In the rows, zero is written as 128.
Known rows, with every way that one mark hangs from another:
{J_286 J_727}: [142 124 131 132 117 123 122 121 143 132 141  98 141 134 126 126 100 114
 138 127 135 114 130 122 126 121 123 124 128 126 137 126 120 128 120 133
 122 161 122 128 120 112 123 132 113 123 129 140 137 124 120 122 131 136
 129 136 140 128 135 135 125 105 109 126 146 133  99]
{J_727 J_66 {J_388 J_286} J_412}: [129 121 148 122 137 129 140 158  92 115 141 135 123 103 138 134 186  58
 127 110 124  83 164 117 104 123 148 133 122 135 111 126 108 106 106 113
  13 176  93 120 184 172 135 120  37  88 167 154 123 125 100 100 115 132
 135 139 150 111 153 109 139 187 178 146 119 121 108]
{J_638 J_286}: [144 127 126 128 122 134 144 128 141 131 120 149 133 129 120 134 117 172
 129 129 126 131 119 129 135 129 126 122 133 131 111 136 137 137 122 137
 129  90 139 128 118 134 158 134 128 125 136 141 114 128 157 135 139 127
 130 119 131 138 127 125 119 126 116 122 139 124 119]
{J_377 {J_638 J_66}}: [120 123 122 129 138 137 159 131 147 129  96 116 134 120 133 137  88 137
 127 129 118 135 122 141 120 121 142 133 126 139 124 145 147 124 124 104
 163 130 123 124 155 150 144 146 140 126 114 141 113 118 179 123 148 115
 124 137 127 137 133 122 136 148 116 115 127 126 139]
{J_377 {J_638 {J_286 {J_66 J_412}} J_727}}: [160 131 118 124 125 175 200 126 167 134  99 133 147 112 142 133 133 173
 125 104 125 119 142 142 113 103 147 108 132 143  99 159 141 131 112 116
 117 102 141 115 113 150 165 156 124 137 119 189  99 118 221 104 163 110
 123 134 140 145 132 123 118 117  59 105 133 126 102]
{J_638 J_66}: [127 119 130 129 141 127 140 122 137 127 114 124 137 134 132 133  88 158
 125 117 119 122 115 131 125 128 135 134 118 132 132 140 135 132 129 126
 131 142 127 130 152 139 134 135 131 159 130 130 117 118 152 126 137 125
 128 129 126 138 129 123 122 146 126 120 130 123 141]
{J_727 J_286 {J_388 J_66}}: [120 114 145 135 132 117 136 126 126 124 132  75 121 129 141 122 115  99
 125 135 127  87 163 124 139 131 137 136 135 135 128 121 112 107  95 110
  82 184 110 107 143 138 119 111  94 104 105 113 116 129 153  99 115 151
 133 139 146 121 113 125 149 183 146 140 123 122 111]
{J_377 {J_286 J_727} J_388 J_638}: [172 125 124 126 110 141 154 129 167 134 116  91 117  96 127 127  83  81
 140 128 123 100 140 126 128 104 127 111 153 162 112 139 124 101 115 100
 170 172 165 120 120 126 147 165 117  68  91 144 124 100 175 115 144 122
 127 157 152 114 147 129 127 153  79  96 154 130  68]
{J_388 J_412 {J_727 J_66 {J_286 J_638}}}: [116 124 118 136 128 127 137 142 123 136 137  68 135 125 134 139 183 157
 146 102 131  79 166 124 122 123 129 133 124 135 170 134 117 113  82  86
  90 163 127  92 184 166 135 110 105  51 134 111 129 115 168  87 137 138
 126 139 148 114 143 126 134 148 134 146 123 126  73]
{J_286 {J_66 J_412} {J_638 J_727}}: [157 135 118 118 134 162 165 111 146 134 124 104 144 140 148 124 219 162
 128  94 127 100 160 127 110 107 139 115 127 128 130 141 119 126 109 125
  76 181 115 129 113 139 124 129 117 155 123 171 120  96 201 117 156 109
 121 149 142 123 138 121 109 101  76 110 114 133  84]
{J_638 J_66 J_286 J_377 J_412 J_727}: [135 100 107 149 143 138 203 113 196 130 116 149 176 136 147 139  17 230
 126 101 103 128  87 142 120 134 151 138 108 138 121 156 165 183  93 115
  79  50 141 123 113 140 191 159 142 200 144 160  74 135 225 101 153 116
 131 114 127 162 104 133  84 150  68  91 136 113 147]
{J_638 {J_286 J_66} J_377 J_412 J_727}: [136 111 115 139 127 154 181 115 185 137 136 140 167 139 158 138  78 202
 133 115 105 115 110 143 117 125 147 132 124 130 113 145 158 173  91 115
  64  43 134 120 104 137 172 160 130 186 155 176 112 123 194 114 143 121
 131 127 139 141 108 142  87 111  56  99 142 119 126]
{J_638 J_286 J_377 J_412 J_727}: [130 111 110 149 128 141 187 120 181 131 134 157 168 127 146 134  58 200
 129 112 112 141 103 135 122 134 146 134 117 130 113 145 157 180  92 127
  73  43 150 121  95 127 183 153 142 179 148 157  89 140 198  97 141 118
 131 110 128 153 100 137  86 129  79  98 132 118 143]
{J_727 {J_66 {J_286 J_638} J_412} J_388}: [167 136 118 115 123 136 167 144 124 116  99  86 112 124 146 121 249 105
 126 107 125 102 184 132 110 102 134 119 125 101 105 127 108 105 117 102
  12 200 126 120 125 163 119 108  74 119 146 158 113  91 172 123 141 107
 130 136 144 135 142 122 142 151 147 143 104 128  66]
{J_377 {J_286 J_727}}: [161 125 126 130 116 135 136 124 159 130 131 107 138 122 119 126  69 112
 144 125 126 103 124 118 126 117 120 114 141 144 142 119 116 123 118 125
 163 168 155 120 131 114 141 142 111 118 118 144 134 113 137 131 135 131
 129 135 155 119 122 135 116 118  82 117 151 131  80]
{J_377 {J_286 J_66} J_388}: [171 126 132 116 123 150 134 122 146 130 123 125 109 115 139 129 145 111
 133 121 109  77 140 124 130 109 128 107 145 154 106 133 118 107 119 113
 141 167 170 125 134 133 130 157 109 108 112 143 131  96 160 139 134 129
 127 156 151 111 143 129 116 158  89 102 148 129  77]
{J_388 J_66 J_412 {J_638 J_377}}: [110 116 128 138 142 127 126 103 128 137 154  97 144 160 142 146 119  89
 137 120 113 100 130 142 122 129 106 171 114 179 163 146 142 148 108 103
 117  22 152  80 169 139 142 132 128 117  93 124 138 142 132 106 111 159
 122 119 128 126 108 120 139 189 128 134 133 126 110]
{J_727 {J_388 {J_286 J_66} J_412 J_638}}: [119 128 159 114 142 130 108 130 109 129 153 101 128 149 146 137 209  52
 142 109 113  79 145 128 109 114 120 157 121 156 117 135 120 133 105  99
  38 102 121  87 185 147 128 142  71 104  91 154 132 140 120 116 106 153
 125 137 141  95 145 116 149 202 123 134 131 126  87]
{J_286 J_66 {J_638 J_412} J_727}: [168 131 125 139 114 145 120 112 139 141 139  59 154 165 149 128 140 122
 145 106 124  92 150 134 112 118 129 123 133 115 142 119 125 135  87 108
  84 180  95 126 102 120 117 141 110 146 140 164 151  96 152 141 152 124
 128 158 148 109 145 141 113  76  72 109 140 137  66]
{J_377 {J_638 J_66 {J_412 J_286}}}: [129 117 121 133 121 145 172 137 156 130  88 133 129 105 142 139  38 146
 134 113 112 132 112 160 114 126 123 126 122 122 116 157 161 146 118  77
 152  93 131 107 142 147 170 158 122 182 122 131 102 142 172 119 158 111
 127 127 142 136 134 127 104 149 104  99 133 122 146]
{J_638 J_66 J_286}: [140 118 130 128 132 134 152 114 145 129 112 140 142 136 122 139  89 190
 125 117 117 119 109 129 129 130 136 129 124 130 116 143 144 142 122 129
 133 102 133 131 143 147 171 142 131 154 135 143  94 126 187 121 149 122
 129 121 128 147 124 124 117 145 109 109 142 119 132]
{J_66 {J_286 J_638 {J_727 J_412}}}: [152 131 129 136 114 139 115 126 135 133 135  85 131 137 128 127 137 113
 137 102 134 107 158 119 119 104 100 123 137 144 149 132 112 130 106 128
  86 204 126 131 120 144 123 116 103  95 138 163 147  92 160 124 139 116
 127 144 182 118 132 131 128 105 118 134 134 135  42]
{J_377 {J_388 J_66}}: [146 122 131 133 129 125 113 110 113 134 139 107 112 127 132 131 110  96
 125 115 123  91 145 131 146 130 130 132 129 161 123 139 137 112 123 117
 127 118 137 118 144 134 130 137 124 102 104 113 120 115 132 122 127 140
 128 144 120 131 143 121 135 167 116 119 144 122 102]
{J_377 {J_286 J_66 J_638}}: [178 139 126 124 121 152 128 121 139 137 125 112 125 133 135 132 204 142
 138 118 113  95 144 123 123 111 114 111 149 141 138 120 118 116 103 109
 157 164 142 127 141 137 135 133 123 124 118 154 145  80 172 167 153 117
 122 156 151 110 127 134 116 128  86 106 125 136  78]
{J_727 J_286}: [121 120 130 138 131 127 145 139 145 122 119 108 127 125 132 124  97 156
 129 132 130 112 141 123 133 125 133 128 135 127 130 122 117 121 110 128
 131 181 130 123 128 136 123 123 121 117 115 126 126 115 159  92 122 131
 129 129 153 121 118 130 132 140 131 134 126 128 114]
{J_638 {J_377 J_388} J_727}: [134 110 114 128 137 128 172 114 178 128 140 143 136 123 145 132 130 129
 123 119 116 111 124 125 128 119 144 133 121 142 114 150 140 137 117 128
  68 101 142 133 118 131 137 143 135 131 115 146 110 111 174  83 131 130
 127 137 135 138 121 131 113 162  99  96 130 122 131]
{J_66 {J_286 {J_638 J_377}} J_412}: [157 131 112 124 138 137 168 123 162 122 115 123 130 145 138 125 155 129
 129 112 116 131 159 135 118 105 103 136 121 114 124 131 140 149 119 125
 104 126 161 112 109 162 123 116 131 157 127 149 117  93 195 115 144 104
 119 124 150 144 120 136 124 124 100 132 125 132  77]
{J_66 J_638}: [127 135 126 116 137 124 146 128 133 126 142 147 123 126 132 124 166 114
 130 140 123 139 142 132 121 122 129 125 127 116 115 136 123 120 129 131
 118 166 123 122 135 135 134 127 134 138 107 123 126  91 159 139 139 123
 124 123 126 138 122 133 136 157 145 136 135 125 120]
{J_66 {J_286 {J_727 J_388}} {J_638 J_412}}: [135 123 129 123 116 112 152 139 168 124 141  94 131 124 153 108 101  81
 139 125 124 125 158 140 117 111 129 119 125 103  93 128 121 143 109 110
  26 203 129 109 101 124 130 135  94 137 106 149 107 106 169 135 137 124
 134 127 152 141 125 149 135 159 114 141 149 126  75]
{J_412 {J_286 J_66 {J_638 J_377 J_727}}}: [144 120 117 122 122 146 153 107 172 141 136 125 143 140 150 146 187 159
 135 120 107  99 126 130 119 110 112 117 134 116 148 147 136 134  91 100
  88  85 116 130 136 150 145 135 116 192 122 172 141  94 179 116 161 123
 122 144 166 122 116 143 100 124  81  88 131 131 108]
{J_377 {J_388 J_66 {J_286 J_727} J_638}}: [168 124 139 127 137 114  97 110 117 137 161  93 124 135 124 136  58  28
 143  96 120  62 141 116 147 124 109 147 124 185 131 144 130 112 110 110
 128 112 126  96 170 139 131 145 103  89  90 134 135 109 120  91 121 155
 126 145 144 125 158 122 145 199 116 119 169 126  47]
{J_286 {J_638 J_66 J_727}}: [133 120 114 131 139 133 157 119 155 134 118 127 150 133 138 133 161 194
 128 103 121 114 118 126 123 121 143 136 121 137 146 148 129 134 101 117
  96 138 112 143 135 134 145 132 146 158 118 147 104 100 209 119 163 116
 126 142 131 134 121 123 113 144 107  92 110 124 122]
{J_66 {J_286 J_638 {J_727 J_388}} J_412}: [166 133 132 121 121 129 145 126 155 123 116  66 123 140 135 112 196  86
 133 108 135 113 178 124 115 101 111 120 129 115 114 120 104 123 112 120
  31 212 122 121  99 140 113 113  89 126 112 172 107 100 181 124 146 117
 127 138 157 125 130 132 141 120 101 133 131 135  43]
{J_286 J_66}: [141 127 133 120 128 142 119 119 126 134 129 113 128 145 141 131 141 133
 130 126 120 106 138 134 123 121 131 116 131 121 125 129 130 119 121 121
 120 158 118 125 126 136 116 136 114 132 132 143 147 108 131 141 130 127
 126 146 139 121 135 136 127 115 104 128 134 131 112]
{J_66 {J_286 J_727} J_412 J_638}: [156 135 126 113 130 132 159 129 169 122 129 126 127 125 133 108 101 100
 137 116 131 129 162 136 117 100 115 115 122 110 103 139 123 128 141 139
 105 220 149 103 109 138 125 133 115 143  99 157 106  85 180 116 139 110
 123 118 153 150 134 141 132 129 103 153 156 132  51]

Rows:
[122 125 113 134 134 135 165 125 139 132 139 126 145 120 148 129  98 153
 136  95 123 141 115 134 115 129 140 134 113 151 132 145 132 144 114 116
 102  87 146 117 104 108 148 140 132 173 119 146 112 141 166 107 123 128
 133 120 131 134 112 123 111 161 120 108 111 121 129] -> {J_388 {J_638 J_412 J_727}}
[159 127 142 145 133 131  81 119  99 139 165  86 148 143 122 131 119  68
 142  95 129  74 161 118 128 128 105 144 131 178 160 131 127 130  87 115
  98 161  90 112 173 152 130 120  94  83 125 147 148 109 118 108 138 133
 124 154 161 110 145 119 127 133 115 134 144 129  51] -> {J_388 J_66 {J_286 J_638 {J_727 J_412}}}
[149 125 121 125 119 145 163 138 128 126 130 136 127 124 136 152 220 116
 129 123 116  90 156 123  99 119 113 126 129 114 150 137 123 110  99  98
  76 116 109 127 168 181 149 115  73 140 177 157 159  98 140 109 139 118
 127 137 177 117 129 126 104 141 158 119 119 130 109] -> {J_727 J_66 {J_412 {J_286 {J_638 J_377}}}}
[119 123 125 130 138 138 159 119 165 130 140 136 138 130 131 143 144 108
 144 121 107 113 120 132 108 117 111 152 123 169 157 140 131 145 114 107
 144  58 188  88 156 130 159 147 120 112  87 136 130 129 159 115 112 146
 123 116 144 117 100 121 124 193 111 122 131 128 105] -> {J_388 J_412 {J_638 {J_377 J_286}}}
[119 111 116 133 130 132 181 148 155 121 117 107 138 108 140 131 106 196
 129 121 129  92 139 118 128 118 164 121 126 124 138 139 111 103 101 111
  75 178 129 125 137 149 135 124 102 115 142 141 117 113 173  68 124 126
 136 135 153 138 123 132 115 146 143 126 117 122 118] -> {J_638 {J_727 J_66 J_286}}
[166 123 126 125 135 160 179 114 165 125 120 138 149 156 144 136 132 155
 125 115 108 106 142 135 114 115 122 128 123 118 104 133 148 150 117 134
 100  82 137 114 122 160 149 147 104 161 150 168 113 108 181 122 136 116
 123 122 143 136 117 133 109 110  75 125 147 129 100] -> {J_638 {J_286 {J_66 J_412}} J_377}
[150 139 121 130 147 114 102 133 106 139 156 134 131 121 116 135 142  93
 142 101 125 116 140 120 140 132 101 134 129 150 149 133 144 140  91 104
 143  98 105 107 179 151 135 119 126 103 121 120 127 112 136 126 150 127
 118 141 128 125 152 137 132 141 121 127 132 125  84] -> {J_388 {J_286 J_638} J_727}
[109 121 146 116 146 125 158 151 122 120 169 176 134  89 142 116 202  70
 129 110 123 116 154 118 106 118 148 129 123 146 101 149 112 126 106 132
   4 196  97 118 167 152 148 128  78 121 111 158  97 114 172  91 125 123
 128 132 151 122 129 117 131 208 145 135 120 115 117] -> {J_66 {J_638 {J_727 {J_388 J_286} J_412}}}
[110 104 130 133 144 123 138 127 166 130 164 154 149 119 136 135 129 113
 137 103 108  95 117 132 124 114 135 158 112 164 120 155 148 161 103 114
  44  46 151 102 168 150 148 158 125 109  89 137  91 138 151  62 122 135
 120 132 132 124 143 125 115 186  94 108 145 118 115] -> {J_638 {J_377 {J_388 J_286 J_412}} J_727}
[161 122 115 140 137 146 160 125 145 128 111 121 142 126 135 129 105 177
 138  96 108 118 124 135 114 125 133 125 128 144 137 128 137 145 100 100
 148 149 154 118 128 135 163 141 135 164 123 138  99 101 204 154 167 106
 128 138 132 126 121 129  98 147  93  94 122 124 100] -> {J_377 {J_286 {J_638 J_66 J_412}}}
[107 122 132 133 145 119  94 139 109 140 166 130 141 111 118 135 100 100
 148 103 128 114 122 136 135 131 103 147 113 162 149 142 149 162 108 101
 122  61 143  80 204 146 143 139 117  77 108 112 102 165 104 107 126 142
 119 122 119 124 153 129 135 157 115 145 147 120  97] -> {J_388 J_286 J_412 J_727}
[131 116 115 123 139 119 196 148 162 114 132 128 132 131 149 132 149 147
 129 157 112 106 161 126 116 119 144 132 128  93 116 130 120 105  98 113
  90 197 117 109 155 178 134 120 106 118 128 131 137  58 187  86 119 124
 127 124 154 146 118 142 125 181 156 145 132 127 116] -> {J_727 {J_66 {J_638 J_377}} J_286}
[146 123 145 142 114 144 137 123 139 130 140 116 148 133 117 135  93 136
 132 112 134 104 134 116 117 124 121 122 133 147 129 135 119 135 109 146
 102 156 125 132 127 142 158 135  94 100 158 169 130 127 145 111 134 130
 133 130 162 124 127 119 117  99 105 125 155 128  82] -> {J_638 {J_286 {J_727 J_412}}}
[153 121 115 114 124 156 194 144 149 122 109 151 128  94 138 136 135 160
 129 102 127 103 136 135 109 111 138 104 115 114 123 153 124 114 132 110
  79 112 141 114 141 144 149 130  73 176 142 154  95 130 151  80 143 116
 130 118 144 142 135 119  97 138 124 116 121 123 119] -> {J_638 {J_727 {J_66 {J_412 J_286}}}}
[170 133 133 119 126 163 161 121 143 127 116 123 136 141 135 130 150 155
 127 107 121 107 148 134 115 115 126 112 128 127 101 136 137 137 123 139
 113 122 136 119 123 150 151 143 102 150 149 170 112 122 174 132 142 119
 124 124 135 131 134 122 115 101  84 122 139 127  88] -> {J_638 {J_286 {J_66 J_412}}}
[133 129 137 118 120 116 142 121 133 127 140  77 132 141 133 129 147  56
 137 121 133 107 145 113 118 119 120 134 128 133 126 121  99 106 108 119
  70 168 111 118 126 112 126 129  85 113 107 161 145 129 141 124 114 151
 134 137 148 109 121 127 150 165 128 126 135 133  93] -> {J_286 {J_727 {J_388 J_638}}}
[147 116 129 130 147 116 131 128 152 123 153 161 127 128 134 132 110  70
 131 124 107 101 126 119 132 125 120 147 123 139  94 135 149 139 116 120
  95  99 131 116 154 159 133 145 118 113 121 129 112 108 128  93 125 131
 123 136 136 126 145 129 123 182 109 118 152 125 109] -> {J_638 {J_377 {J_388 J_286}}}
[166 129 137 111 117 140 145 112 150 133 134  68 128 139 143 131 153  62
 147 116 121  70 147 113 114 104 115 119 144 149 130 120  94  95 100 105
 104 176 129 115 135 115 128 146  64 128 104 182 152 106 156 145 113 152
 134 153 170  97 121 131 140 162  95 115 145 135  58] -> {J_377 {J_286 J_66 {J_727 {J_388 J_638}}}}
[161 130 143 120 134 130 101 117 131 136 159  98 140 157 130 136  91  74
 149 108 118  81 131 116 125 114 105 141 127 149 133 132 126 125 107 117
 128 150 105 109 166 135 121 150  89 124 113 172 160 102 120 124 121 144
 127 147 159 110 150 133 132 145 108 129 156 135  58] -> {J_388 {J_286 J_66 J_727} J_638}
[148 131 134 105 107 134 127 122 156 138 141 114 127 135 140 129 136 104
 143 134 120  88 142 133 119 109 103 104 135 100 122 141 122 110 120 111
 123 177 107 114 143 137 141 143  82 154 109 156 150  86 151 131 147 131
 125 136 169 120 140 148 121 127 102 123 171 134  83] -> {J_412 {J_286 {J_66 J_638} J_727}}
[176 131 125 132 124 121 113 140 124 131 144  89 143 142 121 135 146 102
 143 110 128  81 145 110 124 117 124 130 133 122 141 122 120 109  90 103
  84 175  84 124 165 157 129 123  88  94 144 149 150  80 122 114 144 122
 127 151 145 120 165 132 123 130 128 130 141 133  59] -> {J_388 {J_286 J_638 {J_727 J_66}}}
[112 119 115 124 141 133 187 137 173 124 150 175 137 109 150 125 133 148
 128 123 115 134 142 132 112 106 130 129 120 136 120 160 134 149 115 128
  64 156 157 121 132 155 143 128 126 145 122 163 109  86 200  95 130 111
 123 116 168 153 101 135 113 171 128 135 130 120 104] -> {J_66 J_286 {J_638 J_377 {J_727 J_412}}}
[171 139 129 104 136 158 182 130 142 123 128 148 121 114 140 118 182 105
 135 122 113 108 165 138 107 104 125  96 134 125 110 132 120 114 135 126
 147 210 163 103 135 143 139 144 104 155  97 155 114  75 196 140 140 112
 120 132 144 129 129 131 118 152  97 127 139 128  72] -> {J_377 {J_286 {J_66 J_412 J_638}}}
[142 126 129 131 106 131 159 129 169 132 107  76 135 120 127 130 137 100
 131 130 133 120 139 126 121 114 133 118 144 124 102 133 121 122  94 109
  86 142 105 124 116 136 165 144  98  87 110 166 119 134 182 116 145 134
 131 137 143 126 127 130 144 132  94 111 149 129 103] -> {J_377 {J_638 {J_286 {J_727 J_388}}}}
[144 122 132 132 113 142 144 137 111 125 133 100 143 124 132 137 124 113
 133 111 137  76 158 120 102 121 140 118 126 138 148 126 109 103 113 124
  68 202 101 135 149 152 131 124  68  83 180 159 156 112 109 105 115 129
 136 141 161 118 144 119 118 108 147 141 137 130  89] -> {J_286 {J_727 J_66 J_412}}
[137 120 115 135 134 127 190 124 173 125 139 161 148 132 145 129 106 156
 129 134 104 148 127 142 118 129 133 128 121 109  99 140 154 166 104 125
 104  83 132 108 103 146 179 146 141 155 124 138 104  98 196 124 143 114
 126 108 125 157 109 143 105 154 102 121 144 121 129] -> {J_66 {J_638 J_286 J_377 J_412}}
[115 123 141 124 131 114 166 138 133 117 125  98 114 130 141 128 153 105
 130 127 127 103 160 115 123 125 127 140 129 132 119 124  95 101 104 121
  85 190 126 112 128 132 120 114  90 126 102 140 123 122 171 100 105 147
 134 134 159 109 109 124 152 200 159 130 112 127 106] -> {J_727 J_286 {J_388 J_638}}
[140 132 129 116 150 122 143 159  87 128 170 165 128  88 131 137 129  75
 137 106 123 100 160 124 117 127 125 124 115 146 130 150 136 115 107 109
  89 165 102 100 221 185 144 122  72  73 159 131 130 100 124  97 126 124
 124 133 141 138 162 129 132 190 168 162 140 117  89] -> {J_388 J_286 {J_727 {J_66 J_638} J_412}}
[148 128 111 143 121 153 167 145 147 129 110 128 127  90 136 129  71 119
 138 124 115 144 129 149 116 121 135 115 140 149 117 128 142 138 111  90
 188 106 175 106 110 127 160 157 136 121 114 132 119 125 169 127 142 111
 127 131 137 125 126 132 118 141  96 109 125 127 119] -> {J_377 J_286 {J_638 J_412}}
[118 119 147 135 130 124  95 129 145 134 159 103 153 139 116 125  92  75
 150 108 128  97 123 128 122 119 115 152 119 151 141 133 130 156 113 118
  91 116 120  96 171 135 137 148  99  83  98 134 119 145  99  98 125 142
 123 127 137 113 154 128 128 136  95 141 157 129  82] -> {J_388 {J_286 J_727} J_412}
[167 121 120 124 112 138 152 138 151 127 126  98 138 114 127 132  83 123
 142 122 125  85 132 117 120 111 131 106 138 132 144 122 113 100 115 104
 132 176 144 120 148 131 141 141  88 102 143 146 143  96 133 123 132 129
 135 140 151 128 140 134 114 129 116 125 146 131  78] -> {J_377 {J_286 {J_727 J_66}}}
